Every row comes from one small tree of marks. The marks that hang from a mark follow it in brackets, in the order of their numbers. Every link used is in the known rows. Which tree was each row made from?
Known rows:
j700(j618(j256) j790): [ 15.3 -11.9   0.7 -13.7 -23.7   9.1 -32.5   6.2 -32.3 -22.8 -25.0  22.6
   6.7  -8.2 -19.8 -30.9  -9.2  30.5 -19.0]
j956(j360(j618)): [ -3.4  -8.2  -4.8  -8.2 -25.9 -12.5  -9.5 -14.6 -33.6  29.6  -2.8 -11.6
   5.3   7.8  -7.0   0.8  -7.7 -10.2 -24.1]
j967(j164(j821)): [ -4.1  13.3   2.2 -23.1  27.2   2.1  -5.1  -5.5  15.9 -23.9  33.3   1.0
  -8.4  32.0   8.2  27.6  34.8   0.0   2.3]
j809(j956): [ -9.3  14.3 -11.5   2.7   1.9 -11.4   0.4   8.5  -3.1   1.1  10.8  -9.6
   0.8  -1.5  -6.4  -3.2 -17.2  -9.7  13.2]
j618(j256 j360 j821): [ -8.1   5.8  10.3   5.5 -43.8 -21.4 -19.1   9.6 -36.1  -3.7 -39.1  17.1
 -19.5 -34.3 -28.6 -16.2   2.2   3.7  17.9]
j967(j164(j821(j618(j256 j360 j700)))): [ -2.5  13.8 -14.8 -10.4 -17.8 -20.7 -13.7   6.2 -36.4 -55.7 -22.5   8.3
 -21.0  18.2 -17.1   6.4  46.9   3.5  22.0]
j164(j821(j618(j256 j360(j956) j700))): [ -3.7  15.4 -32.9 -10.2 -39.5 -27.0 -15.0   7.8 -41.8 -16.8 -53.0   8.1
 -14.7  -0.7 -15.0  -5.8  23.6 -10.1  37.8]
j809(j956(j360(j618))): [-12.9   4.7 -16.7  -5.1 -24.0 -23.6  -8.0  -7.8 -35.6  30.2   5.7 -22.0
   6.3   6.6 -13.1  -1.8 -24.4 -20.0 -10.9]
j618(j256 j360 j700 j821): [-14.5  -0.9   1.4  16.9 -62.9 -29.5 -18.4   5.5 -54.6 -18.4 -58.0  26.1
 -30.9 -43.6 -32.3 -23.5   0.2   3.5  20.7]
j618(j256 j360 j700(j790) j821): [ -9.8   1.9   6.1   4.1 -64.6  -9.8 -28.3  -2.3 -60.2 -26.0 -50.9  37.6
 -15.5 -56.6 -26.2 -34.5 -18.2  10.9   9.2]
j618(j360 j700 j821): [-17.4   0.7   8.6  22.4 -47.1 -15.7  -5.1  -9.4 -40.1 -10.8 -39.0  24.4
 -30.2 -32.0 -17.1 -11.3  -2.6   1.6  16.8]
j967(j164(j821(j618(j360 j700(j790))))): [ -0.9  19.0  -3.5 -18.3  -6.9  11.1 -11.4 -15.9 -28.3 -55.9   2.5  18.1
  -5.1  17.1   3.5   8.6  23.7   7.6   6.9]
j790(j700(j618(j256 j360(j956) j821))): [  1.6  -1.3  10.5 -10.0 -66.7  -2.3 -46.9  19.8 -45.6  -6.8 -66.1  44.6
  -3.9 -30.1 -14.4 -24.7   4.8  23.0   2.9]
j360(j618(j256 j700(j790) j821)): [ -0.1  -4.4  18.2   5.0 -66.2 -18.6 -23.6  -8.7 -70.8 -21.4 -39.7  31.3
  -8.4 -49.5 -36.4 -17.4 -28.8  -2.7 -12.5]
j821(j618(j256 j360(j956) j700(j790))): [  3.0   6.7 -20.7  -8.5 -54.5  -4.4 -22.9   6.4 -53.4 -18.7 -57.8  25.9
  10.8 -28.0  -9.9 -28.8 -12.7   0.6  25.3]
j967(j164): [ -0.2   1.7  10.1  -8.7  14.3   4.9  -4.2   0.7  11.8 -16.6  22.4   8.1
   2.2  16.6   8.4  13.8  17.4   3.6  -0.4]
j164(j821(j618(j256 j360(j956)))): [  2.0  21.9 -24.2 -21.8 -20.8 -18.6 -14.3  10.7 -25.1  -2.2 -34.7  -0.2
  -3.0   8.2 -11.5   3.6  25.1 -10.1  34.8]
j967(j164(j821(j618(j700(j790))))): [ -0.2  21.2  -0.8 -14.3   9.6   8.2  -0.7 -12.1 -18.5 -55.5  18.1  13.2
   0.2  28.8  -3.9  16.3  21.2   6.7  -4.8]
j956(j360(j618(j700))): [ -9.3 -15.0 -13.9   4.5 -44.1 -19.0  -9.1 -18.7 -52.0  14.3 -22.8  -3.5
  -6.8  -0.4 -10.5  -7.5  -8.2  -9.5 -20.3]

Which tree is each row?
[  2.4  -1.0   9.7 -10.2 -58.9  -0.9 -42.5   3.0 -47.3   1.7 -53.0  46.3
  -5.2 -33.4 -23.4 -31.2 -15.4  23.6   9.9] : j700(j618(j256 j360(j956) j821) j790)
[ -0.9   0.5  17.6  -5.3 -52.0   9.6 -34.3   6.5 -31.5   1.6 -47.6  43.4
  -3.2 -17.8  -0.1 -12.7   0.7  21.3  -0.3] : j790(j700(j618(j360(j956) j821)))
[  4.4  18.8 -16.0 -13.2 -14.5 -17.5 -10.8  10.0 -30.1 -25.2 -27.0  -8.3
 -11.0  11.2 -21.6   0.1  29.3  -1.8  18.1] : j164(j821(j618(j256 j360)))
[-13.0  -4.3   5.1   0.2 -75.2 -25.6 -26.5 -12.8 -84.6   5.1 -40.1  20.9
  -5.1 -37.2 -41.0 -27.2 -28.0   0.6 -26.1] : j956(j360(j618(j256 j700(j790) j821)))
[ -4.0  -8.0  14.1  17.2 -63.5 -39.0 -13.9   0.8 -65.3 -13.2 -46.9  19.5
 -22.5 -36.0 -42.7  -7.4 -10.5  -8.0  -2.5] : j360(j618(j256 j700 j821))
[  1.0  -4.9  17.1  14.0 -34.2 -22.2 -17.8  13.3 -38.2 -10.1 -36.3  22.9
 -23.2  -7.5 -45.8 -17.1   7.2  23.7  -7.9] : j700(j618(j256 j821))
[ 10.1 -15.1  -1.8  -9.4 -53.1  -6.0 -28.5  -7.3 -58.3 -27.2 -34.2  19.2
   5.8 -37.2 -16.2 -22.7 -25.8  -2.7 -13.6] : j360(j618(j256 j700(j790)))
[ 13.5 -15.0  -0.9 -16.5 -48.2  11.1 -48.2  19.0 -40.5 -33.5 -53.4  24.6
   2.3 -17.0  -3.6 -32.0  12.2  31.1 -13.0] : j790(j700(j618(j256 j360)))
[  3.9  18.5 -16.5 -10.2 -19.5  -9.8  -9.4   1.5 -44.7 -45.9 -23.5   7.2
  -1.9  -0.2 -26.3 -10.8   6.9   4.0  -1.3] : j164(j821(j618(j256 j700(j790))))
[ -1.0   3.2 -24.2   3.8 -51.7 -23.9 -14.0  13.9 -47.8 -10.1 -64.7  14.4
  -5.1 -16.1 -15.9 -18.1   6.6  -6.0  35.6] : j821(j618(j256 j360(j956) j700))
[  1.1  -2.8  25.7   3.7 -45.8  11.0 -30.4   4.4 -38.7 -20.5 -39.3  35.2
 -11.5 -16.2  -9.5 -14.8   6.1  29.1 -15.5] : j790(j700(j618(j360 j821)))
[  7.0 -13.1   4.6  -3.8 -38.3   6.2 -16.2 -20.3 -44.3 -19.5 -16.0  17.1
   6.2 -25.7  -1.3 -10.3 -29.4  -4.7 -17.3] : j360(j618(j700(j790)))
[ -0.6  23.0   1.4 -16.9  15.3   0.6  -0.9  -3.7  -4.7 -33.7  15.1  -1.0
  -8.7  39.4   1.0  27.1  44.4   0.1  14.2] : j967(j164(j821(j618(j360))))
[  7.5   7.0  -7.8   1.5 -27.1 -14.7  -8.9  15.5 -35.1 -17.2 -37.6  -1.6
  -0.8  -5.2 -22.0 -12.6  12.6   1.7  16.3] : j821(j618(j256 j360))
[-16.0  -6.6   0.0  13.2 -72.3 -45.6 -16.7  -5.7 -79.0  12.9 -46.7   9.7
 -21.8 -24.0 -45.8 -15.8  -9.1  -7.2 -15.5] : j956(j360(j618(j256 j700 j821)))
[  5.5   4.7 -12.1  -0.9 -49.1  -3.2 -19.3   3.9 -59.7 -39.5 -49.4  17.9
   2.8 -26.5 -19.5 -31.3  -8.6   8.7   9.1] : j821(j618(j256 j360 j700(j790)))
[ -9.5  -6.9 -19.7  -0.8 -40.6  -5.1 -15.0  -5.5 -21.9   4.7 -42.4  19.6
  -8.8 -21.8  13.6 -12.9  -4.1  -6.1  32.2] : j618(j360(j956) j700)
[  1.5  -0.2  28.3   6.0 -22.1  10.0 -14.8  -8.3 -30.3 -10.4 -10.7  33.1
  -7.0  -8.1 -26.0 -14.2 -15.9  28.5 -23.4] : j700(j618(j821) j790)
[-12.4   4.5  -1.6  -5.9 -71.6 -11.7 -31.6  -0.8 -54.3  -4.4 -58.6  45.6
  -8.5 -59.0 -16.8 -31.9 -23.2   3.1  26.4] : j618(j256 j360(j956) j700(j790) j821)
[  2.9  20.5  -6.3 -22.4   0.3 -12.9 -14.4   9.7 -18.0 -41.5  -4.5   1.1
  -9.3  27.6 -13.9  15.3  48.2   1.2  18.6] : j967(j164(j821(j618(j256 j360))))
[ 15.5 -12.5   2.4 -12.4 -31.5   6.8 -37.2  22.6 -29.7 -31.1 -38.2  20.0
   6.8  -6.3 -11.2 -24.0  10.2  29.6 -24.4] : j790(j700(j618(j256)))
[-12.9   1.1   5.5  21.0 -45.8 -32.5  -8.1  10.5 -45.6 -15.7 -42.4  21.6
 -25.7 -33.0 -38.9 -16.7  -0.6   2.7   8.7] : j618(j256 j700 j821)
[  3.9  -3.9  17.7  -2.4 -52.0   0.8 -37.6   1.3 -53.4 -19.1 -45.5  39.3
 -12.8 -30.9 -33.9 -33.9 -11.3  31.1  -6.1] : j700(j618(j256 j360 j821) j790)
[  3.5  -4.5  18.7  -2.3 -60.7  -1.2 -42.8  18.5 -52.6 -28.0 -57.6  37.4
 -12.5 -27.3 -24.2 -27.4   8.7  30.9 -11.9] : j790(j700(j618(j256 j360 j821)))
